Known rows, with every step that occurs
nagi/kavupuz/rurasi/rupiri/lebiv: [ 27   5  13  30  -6  -1 -15 -11  -9   0 -25  18 -11  17  14  33 -15 -23
  15   9  -6 -18   8 -17  13 -13 -13   7   3 -12 -21  13   0  -2   2   1
   7  17  22  -4 -18   5  -2  15   0 -26 -18 -18   6  15  -7  -1   6]
kezi/lebiv/kavupuz/rurasi/rupiri: [ 15   4  -6  20   1  -3  -3  -8 -22  -3  -6  -9  -7  26   9  33  -4 -15
  15 -10  -9 -14 -12  -2   4 -16 -17  22  -4  -2 -13   2   0   9   7  -2
   2  27  23 -10 -18  12   3  18 -10 -25 -21 -27   6   8   0   8  -2]
zevo/rupiri/lebiv: [  8   5   9  -1 -10   7   2  -8   5   5 -14  10  -5  19   9  29 -11  -7
 -13   0   0   5   8  -3  10 -16  14 -11   5 -19  -1  10 -14  -3  -4  -5
  15  10  10 -12   2   4   0  11   3  -1 -16  -4 -18  14 -13  10  -4]
kezi/nupod: [ -4   9  -9  -6  -1  -5  22  -4  -2  -2  15   1  -7  -4   9  -2   7  -4
  -5   3  11  -8  -4  -3  -2   5  -1  12  -7 -10  -6   5  -1   3 -18   0
  10   9   2   0  -8  -4 -11   2 -10  -5   1   3   6  -8   2  -3   9]
zako/kezi/nupod/rurasi: [  2   2 -30  -9   9   0  14  12 -17  -3  10  -3   5  -5   3  12  18 -10
  -4   8  -3 -10 -10  -3 -10  -9 -20   3  -2 -15  -6   5  -8  13 -28   3
   1  26   2   4 -16   3  -7  -8  -5  -9 -10   8  -3 -29  22  -1  13]
zevo/rupiri/lebiv/kavupuz/rurasi/nupod: [ 17  11 -12  11  -3  -1  -9  -9 -11  10 -23   6  -6  38  19  30   2   0
  15  -5  -6 -14  -9   1   7 -34  -7  14   5 -34 -18   2 -12  -6   4 -22
  18  14   8  -3  -7   0  -1  16 -21 -16 -26 -19   3   0   1   2  -2]
zako/kavupuz/rurasi/nupod/rudu: [ 28  -1 -19   4  11 -14 -25 -18 -15  16  -6   0  -7   3   3 -15  11  -5
  14  -2   7 -35  -7   1   0 -31 -31  27  -7 -26 -12 -29  18  -1 -14  -4
 -13  11   4  13  -3  -1 -12  -3 -22 -14 -12 -24  18 -19  11 -15  14]
rudu/nupod/rurasi: [  6  -7  -7  14  11 -18   4  11  -8   3  14   5   7   3  -8   5  -2   5
   8  -6 -20  -5   3   4 -12  -9  -2  -2   2  -9  -6  -8 -12  10 -13   3
 -17   7  -3   6 -15  -5 -22   8 -10 -18  -7   2  -5 -26  14  13   8]
kavupuz/rurasi/nupod: [  5   4 -13  12  14 -20  -6   4 -21  13 -11  13   0  13   9   1   4  -6
  17  -4 -12  -8 -12  -3  -2 -18  -9   0   6 -21 -10 -12   4   4   2 -12
   1  -6   4   9 -10   4  -8   5 -19  -4  -7 -16   6 -20  14  -5  -1]
nagi/kavupuz/rurasi/nupod: [  5   3 -17   8   5 -17 -20 -10 -10  13 -15  10  -7  14  11  -6   4  -3
  21   0 -20 -25 -11  -9  -3 -13 -22  10  -4 -16 -19  -9   2   0   0 -19
   5   8  11   7 -17  -5 -11   7 -15 -19  -3 -13  14 -21   9  -5   3]
zako/kezi: [  6   2 -13 -14   3   8   3   4  -5  -8  -5  -7  -7   5  -2   7   6  -1
  -5   3   0   1  -6   2  -4  -9  -8  -4   0   0   8   2  -7   3 -14   9
   1  16  -3   6   4   8   7  -6   7  11   1   2   0 -10  12  -1   0]
rupiri/lebiv: [ 14  -1  14  10 -13   5   2   0   8  -5 -12  13  -1  12   5  15 -11  -5
   2   5   6   6   8  -4  -2 -15   3  -4   6  -4   1  13   3  -4   7   2
  11  -3   5  -4   8  -2   5   0   4  -4  -6  -8   0   2  -4  -5  -9]
nagi/kavupuz/rurasi/rupiri: [ 10   9  -6  16   1  -2 -17 -12 -10   2  -9  11 -12  13  14  15  -1 -15
  18   0 -12 -28  -2 -13  12  -1 -18  16  -1  -3 -25   4   1  -1  -9  -5
  -6  19  15   0 -25  10  -8  14  -5 -20 -13 -10   3   7  -6   1  11]
kavupuz/rurasi/rupiri/lebiv/kezi: [ 25   8  14  35  12   4   3  -5 -19  -7 -10  15 -11  18  -2  58  -6 -22
  10  17  10 -10  11 -30   8  -4  -2  -2  12  -7 -17  11   4  -7  -9   3
  -5   8  14   2   1  16  13  21  -1 -17 -37 -12   0  17  -1  -1 -11]
kezi/nupod/rurasi/rupiri: [  8  11 -13  14   5  -5  17   7 -21   6  18   2  15  -8   1  23   6  -9
   3  -1  -6 -19   3  -4  13   8 -11  15  -1  -7 -25   6  -8   9 -22   1
  -6  18  17   0 -25   5  -9  12 -15 -14 -15   1 -15  -6   6   8  16]
rudu/nupod/rurasi/kavupuz/nagi: [ 25  14 -11  19  13 -10   5   9   8   9   1   3   8  -8   5   4  -2   2
  19 -13  -8  -2  12  21  -2 -25 -19   3  -2   6  -5  -6  -5  10  -4  -9
 -32   8   2   3 -25  -8 -30  10  -1  -5 -17  -1   2 -25  15   9  15]
nupod/rurasi/rupiri: [ 14   2  -6  18   3   1  -1   7 -15   5   3   2  13  -4  -8  25  -2  -6
   9  -5 -16  -7   8  -2  17   3 -14  -1   8   4 -19   6 -12   9  -6   4
 -10  10  15  -1 -20   8  -1   5  -7  -8 -17  -1 -20   3   3  10   7]
zevo/rupiri/rurasi: [-12   9   0   1  -4  -4   2  -6  -9  13  -3   5  -5   3   7  34  -9   3
   3  -4 -10  -3   1 -10  14  -4   6  -7  15 -12  -9   1 -16  -6  -7   2
   6   7  -5   5  -6  18  -9   7  -6   4 -19   8 -17  12 -16  18  -4]
kavupuz/rurasi: [ -2  -2  -7   7  17 -15  -5   2 -15   4  -1   4  -2   6   5   9  -1 -13
  11   1   1  -9  -6  -8   2 -14  -4  -4   5  -9  -9  -7   0   1   1  -3
  -6   5   3   6 -19   9  -1   8  -5  -9  -8  -9   5  -6   2  -4   7]
nagi/kavupuz: [  0   0  -7   0 -11   2 -10  -8   9  -3  -7   3  -4  -1   7  -7   2  -4
   8   5  -7 -10  -1  -5  -3   9 -11   9  -8   1  -6   4  -4   2   0  -8
   3  11   3  -2  -9  -8  -7   0   2 -14   5   4   9  -5  -1   3   7]
nagi/kavupuz/rurasi: [ -2  -2 -11   7   8 -13 -20 -15  -4   1 -14   9 -16   6  13  -1  -1 -13
  15   5  -4 -25  -6 -13  -2  -4 -14   8  -5 -10 -19  -1  -3   1  -1 -10
  -5   9   8  -2 -24  -3  -6   4  -3 -21  -3  -7  14  -2  -2  -6  12]
nagi/kavupuz/rurasi/nupod/rudu: [ 21  -1 -21  17   3 -20 -27  -9  -8  12 -18   9  -7   5  11 -13  11  -8
  26  11 -12 -35  -2  -4 -13 -14 -31  24  -9 -25 -18 -21   9   0 -11  -5
   3   7   8  12 -23 -15 -18   2 -12 -21  -6 -21  16 -29   6 -12   6]
zevo/rupiri/rurasi/kavupuz: [ -2  23  -8  -3   3  -7   3 -15  -7  16  -5   0   6  -4  15  34  -5   3
  17 -15  -7   0   8  -5  18  -9  -2   7  16  -5  -1   4 -11 -10 -12  -8
  -3  18  -4   6 -12  15 -10  10  10   6 -13   3  -6  16 -17  -1  -9]
zevo/rupiri: [ -3   6  -8 -12   2   8   5  -3   1   6   0   2   0   6   5  13   2  -1
 -13  -3  -3   0   3  -1  10   0   5   0  -4 -13  -1  -1 -19  -4 -10  -9
   2   8   5 -12  -3   4   0   8  -5   0 -12   8 -15  11  -7  14  -2]

Rows
[ 24   0 -19  17   8 -15 -19   1 -15  11  -9   5   1   8   7   1  12  -6
  21   6  -3 -24  -3   0  -5 -23 -19  10  -2 -29 -12 -26  11   2  -9   3
 -10  -3   1  14 -13  -1  -9   0 -20  -8 -15 -22   5 -32   6 -12  -2] -> kavupuz/rurasi/nupod/rudu
[ 38  -3  -3  28  -6 -12 -24  -7 -13   3 -24   3  -7  22  11  10  10  -9
  33  12   3 -27   2   5 -10 -35 -24  22  -3 -29 -15  -5  12   0   5  -1
  12   9   2  10  -5 -12  -5   2 -12 -22 -18 -34  19 -17   8 -18   1] -> rupiri/lebiv/kavupuz/rurasi/nupod/rudu
[ 29   4  18  29   4 -11  -7  -3 -16   4 -14  19  -5  24   6  41 -15 -15
  10   5   7  -8  10 -16  20 -16  -7 -11  11 -13 -14  11   3  -2   0   5
   4   9  19   0 -13  18   4  14  -4 -13 -24 -27  -3  16  -6   0   3] -> kavupuz/rurasi/rupiri/lebiv
[ 16  -3   3  22  -3  -5 -13  -5  -1  -2 -19   7 -12  21  13  22  -6 -12
  19   3   9 -14  -2  -6  -1 -26 -11   9   8 -16 -14  12   7  -5  13  -8
   6   9   2  -1 -10   1   7   9  -6 -24 -13 -22  21   8  -3 -12   1] -> rupiri/lebiv/kavupuz/rurasi
[ 11  -5 -11   2 -10  -3   7  -4  -2  -3  13  -3  -5 -13   8  -7  15  -9
  -2  14  18 -21  -3   4 -13   5  -6  26 -12 -18  -4  -9   7   6 -25  10
   0  11   3   9 -10 -12 -12  -4  -1  -7  -5   1   4 -15   7 -10  15] -> kezi/nupod/rudu
[ 18   5   0  20 -12 -19  -8   1 -20  15  -9   2   3  -1  -3   8   0   6
  24   2 -13 -20   3   1  -7 -18 -10  16   8 -19 -10 -11  15   0  -5  10
   3   0 -10  28  -6  -6 -16 -13 -17   0  -8 -15   2 -24  -2 -10  -8] -> rupiri/rurasi/nupod/rudu
[ 16  13   9  21  -6  13  25   1 -12 -16   9   4 -11   3  -3  45   6 -16
  -1  13  17  -5  11 -14   7   8   0  18  -5  -8 -15  20  10  -5 -25   9
  11  15  15  -1  10  -1   7  23  -8 -17 -30   0   1  16   0   2  -6] -> rurasi/rupiri/lebiv/kezi/nupod
[ 18  13  -4  27   6   0   9 -14 -17 -10  -5  17 -25   9  13  48   3 -29
  12  22   9 -22  10 -32  -4   4 -17  24 -10 -18 -27  21   5   0 -26  -8
   7  27  23   1 -16   2  -5  23  -3 -39 -30  -5  14   6   2  -1   9] -> nagi/kavupuz/rurasi/rupiri/lebiv/kezi/nupod
[ 20   1 -16   4   1   6  -2  -3 -32 -13 -12 -13 -14  30  10  41   7 -12
  11  -6 -11  -9 -18  -1   2 -23 -24  19  -5  -5  -8   5  -4   8  -5   5
   2  42  12  -4 -11  17  13  14  -3 -19 -26 -26   7  -2  10   6  -4] -> zako/kezi/lebiv/kavupuz/rurasi/rupiri
[ 25   3   9  34   6  16  12   3 -19  -6  -7   8   4   1 -13  56  -3  -9
   5  13  -7  -3  24 -26   6  -3 -11  -1  18   1 -20  20  -3  -3 -12   8
  -8  12  15  -3  -4   5   9  14  -4 -17 -35  -7 -11   9  -4   9 -10] -> nupod/rurasi/rupiri/lebiv/kezi
[ 40   3   9  43 -16   5   1  15   5  -2  -8   0  -4  17   3  34  -3  -5
   7  -4  -4 -15  10  19   3 -22 -21  12  -4  -2 -22  15  -4  16  -1   1
 -15  20  21  -8 -17 -14 -12  17 -18 -25 -41 -16  -5   1  12  27  16] -> rudu/nupod/rurasi/rupiri/lebiv/kavupuz/nagi
[ 25   8 -18  21   9  -2  16  -6  -6  -8   6   8  10 -16   3  44   6 -13
  15   9  10  -3  17 -15  -9 -11 -16  18   5  -8 -20  21   1  -3 -23 -11
  -2  19   6   1  -7  -5  -2  12   6 -19 -17   5  15 -10   6 -15  -4] -> rupiri/lebiv/kezi/nupod/rurasi/kavupuz
[ 14   8   3  12  12  -7  -6  -3 -20   8  -3   6   0  15   2  25  -3 -12
  13  -3  -1 -10  -1 -13  18  -3  -9   5   6  -2 -15  -1   0   0  -6   0
  -3   9  14   4 -17  15  -1  14  -7  -5 -17 -12  -4  12  -4   4   7] -> kavupuz/rurasi/rupiri
[ 17  15   7  31  10  -1  13  -7 -27 -12   5  11 -11  10  10  56   4 -25
   6  18  18 -16   7 -30   7  -3  -5   9   1 -21 -18  15   6  -3 -26   2
   5  14  17   5  -5   9   2  23 -11 -26 -35 -10   4  12   3  -3   0] -> kavupuz/rurasi/rupiri/lebiv/kezi/nupod
[ 36   7   6  24 -13  16  15  -6  -8 -16   6   6 -10  -1  -4  42   6 -17
   0  26  23 -17  18 -14  -3  11  -8  26  -7 -17 -12  12  14  -4 -39  18
   5  17  11   5   7  -7   2  13   0 -21 -32  -5   1   4   2  -8   3] -> rurasi/rupiri/lebiv/kezi/nupod/rudu
[ 21   2  -3  25  -3  -8 -11  -6 -11   3 -21   1  -8  33  18  15   2  -5
  26  -1  -3 -20  -9   0  -5 -32 -15  14   3 -23 -16   6   5  -2  11 -15
  16   9   4   1  -3  -8   5  14 -20 -20 -16 -30  21  -5   8 -16  -4] -> rupiri/lebiv/kavupuz/rurasi/nupod
[ 38  17   2  40 -11  23  -4  10   3  -1 -21  -1   6  11   3  38  -1  -9
  10   3  -1 -16   6  11   9 -19 -29  11   6   8 -28  16   0   5  13  -5
  -8  18  21 -13 -20 -10   7   2 -11 -13 -40 -26  -4  13  -1  14  12] -> nupod/rurasi/rupiri/lebiv/kavupuz/nagi
[  4  10 -19  16  12   7  20   3 -26  -7  21  -3   4 -15  -8  42  11 -13
   4  10  -2 -15   3 -20   2  18 -17  17   0  -4 -25   7  -4   6 -31   0
  -9  18  11   1 -15   0   1  16 -15 -18 -28  10  -6  -2  10  10   9] -> lebiv/kezi/nupod/rurasi/rupiri
[ 22  17  -5  17  15   5  15 -22 -22  -5   8  10 -23  11   6  48   6 -26
  -3   8  26 -32   2 -25   9  -7 -21  30 -12 -15 -20   6  19  -7 -29  -1
  -4  25  20   3   3  17   6  22 -15 -31 -34 -11  13  23   4  -6  11] -> zako/kavupuz/rurasi/rupiri/lebiv/kezi/nupod
[ 11   2  -8  22  11   7  15   1 -13  -9   6  14   3  -6  -4  42   7 -16
   0  23   8  -9  16 -26 -15  -5  -9   4   1 -15 -17  13  -3   7 -24   1
   4   7   3   0  -7  -6  -2   8  -8 -25 -26   2   5 -15   6  -5  -1] -> rupiri/lebiv/kezi/nupod/rurasi
[  9   6  -5  20   0  -2  -8  -4 -20  -1  -5  -6 -11  15   8  27   3  -6
  20  -5  -3 -23 -10  -2  16  -1 -21  20   0  -2 -18   4   3  -6  -3 -11
  -6  20  10   1 -18   9   2  21 -10 -14 -23 -14   5  16   1   0   8] -> lebiv/kavupuz/rurasi/rupiri
[ 28  18  -7  38 -14  17  10   9  -7   1  -3   5   0   5  14  36   8 -16
   9   3  11 -20   2  11  10 -16 -29  25  -3   2 -31  20   1  11  -3  -4
   3  25  23 -12 -22 -17  -5  11 -19 -20 -41 -21   2   5   7  12  23] -> kezi/nupod/rurasi/rupiri/lebiv/kavupuz/nagi
[  5 -10 -13   9   1  -7 -11  -9 -14   2  -8  -6  -8  20   9  15   2 -10
  13  -2   1  -9 -15  -4 -11 -26 -10  16  -6 -11 -11  -1  -2  14  12  -7
   3  15   4  -3 -17   4  -2   8  -9 -27  -8 -26  18  -9   4  -6   1] -> kezi/lebiv/kavupuz/rurasi
[  9  14 -32   8  22   2  23  -7 -13   1  17  -2  13 -24   4  30  21  -4
  14   4   5  -6   5 -11  -9   3 -18  26  -1  -6 -15   7   0   2 -28 -13
 -14  18   0   4 -18  -2  -5   7   3 -12 -10  12  17 -14  12 -12   1] -> lebiv/kezi/nupod/rurasi/kavupuz
